(in the rows, 128 means zero)
Known rows, with every step that occurs
C/T: [121 110 125 139  70 143 128  55 154 115  67 125 199 103  82 138 163 170
  89 138]
H/C/X: [116  69 114 130 106 138 121  80 155 101 102  87 167  91 103 129 134 175
 111 120]
Z/K: [127 109 128 150  69 129 121 114 155 116  83 108 180 104  76 149 139 161
  98 153]
H/C/X/K/E/N: [131  25 105 135 148 126 133 142 151  97 104  83 115  80 105 113 124 193
 105 124]
X/K/E: [140  32 116 155 106 127 119 101 159 105  90 115 145  79 100 122 103 180
  98 140]
N/Y: [107 133 131 138  96 125  91  86 153 132  76 104 204 108  81 123 141 165
 106 141]
K/H/C: [127 104 124 146  92 139 115  80 143 137 101  93 144  93  70 130 109 192
 107 123]
E/N/Y: [100 137 131 134 116 118  96 118 144 140  73  93 191 114  73 111 163 179
 105 141]
H/C/S/K: [151 121 119 132 102 136 123  93 167 146  96  90 153 115  94 144 132 177
  90 138]
H/C: [139  90 118 130  92 134 126  76 155 128  90  92 175  98  88 132 121 183
 110 132]
S/K/X: [146  81 143 161  83 125 117  40 149 142  99 102 186 108  65 152 130 175
 100 141]
T/C/S/K: [150 123 127 139 114 136 124  82 165 134  98 105 161 128  89 135 139 179
  97 148]
S/K/E: [152  26 132 163  90 130 104  67 159 132  89 109 157 116  81 144 111 183
  99 148]
K/E/N: [125  39 131 156 108 125 117  98 141 120  82 100 139 115  79 108 144 197
 104 144]
N/T/C/S/K/E: [158  90 131 156 114 138 134  63 160 146 106 100 122 133  96 145 115 179
 102 168]
E/N/T/C/X: [107 115 129 138 130 132 137  76 142 117 104  91 165 110  91 127 160 185
 119 147]
E/N/T/C/S: [124 171 131 136 123 135 151  86 146 142  97  94 139 127  93 116 164 186
 105 162]
X/K/H: [114 114 127 160  99 130 105 105 144 123  95 118 155  65  71 125 115 186
  91 125]
E/N/T/C/X/K: [118 120 116 131 151 125 144 116 150 108 105  97 164  75 100 128 143 184
 109 139]
C/X/K/E: [123  14 111 154 117 130 117 103 158  82 102 110 137  72 112 121 110 174
  99 131]

Rows
[127 174 141 157 123 135 124  92 139 169 107  95 120 126  60 138 145 195
  95 152] : E/N/T/C/S/K/H
[127 142 110 137 118 139 130 125 153 126 108  95 111  81  98 116 115 182
  88 124] : X/K/H/C/S
[152  89 135 150 129 129 139  71 147 155  99  93 148 130  73 146 127 197
 117 167] : S/K/E/N/T/C
[102 135 126 150 146 131 129 116 136 121 115  98 131  73  78 126 132 193
 106 131] : E/N/T/C/X/K/H
[131 122 129 146 128 137 152  88 146 134 102  93 108 134  98 113 147 188
 107 167] : K/E/N/T/C/S
[110  97 120 151 133 137 114 109 147  94 115 110 142  71  84 120 114 186
 105 117] : T/C/X/K/H
[111 147 141 148  93 121 130  72 137 159  78  98 179 106  71 133 167 185
 103 159] : E/N/T
[144 102 126 146  97 136 107  84 150 154 103  91 151  99  62 152 104 192
 101 125] : S/K/H/C
[120 138 121 142  99 145 122  96 149 133 105  91 113 105  89 116 127 182
  94 127] : K/H/C/S
[125  78 102 125 128 131 130 116 162  93 105  95 164  58 112 130 119 173
 102 116] : H/C/X/K
[138  11 102 140 130 134 129 113 162  87 110  94 125  71 117 126  96 178
 106 124] : H/C/X/K/E
[113  80 125 152 128 123 135 106 142 124  98  94 133  83  97 130 142 183
 101 151] : C/X/K/E/N/T
[132 111 113 140 113 135 122 113 150 127 103  96 143  66  80 133  97 190
 101 117] : X/K/H/C
[127  28 112 142 157 126 134 133 150  86 105  98 124  92 101 106 129 195
 111 134] : T/C/X/K/E/N
[135 135 134 159 111 141 109  85 149 142 109 108 130 120  67 133 126 188
  94 138] : T/C/S/K/H
[125 101 136 160  95 122 139 108 140 146  88  91 134 115  75 148 143 178
 103 174] : Z/K/E/N/T
[154 106 130 144 100 133 137  62 154 142 112  84 142 115  84 145 126 172
  96 137] : H/C/S/K/X
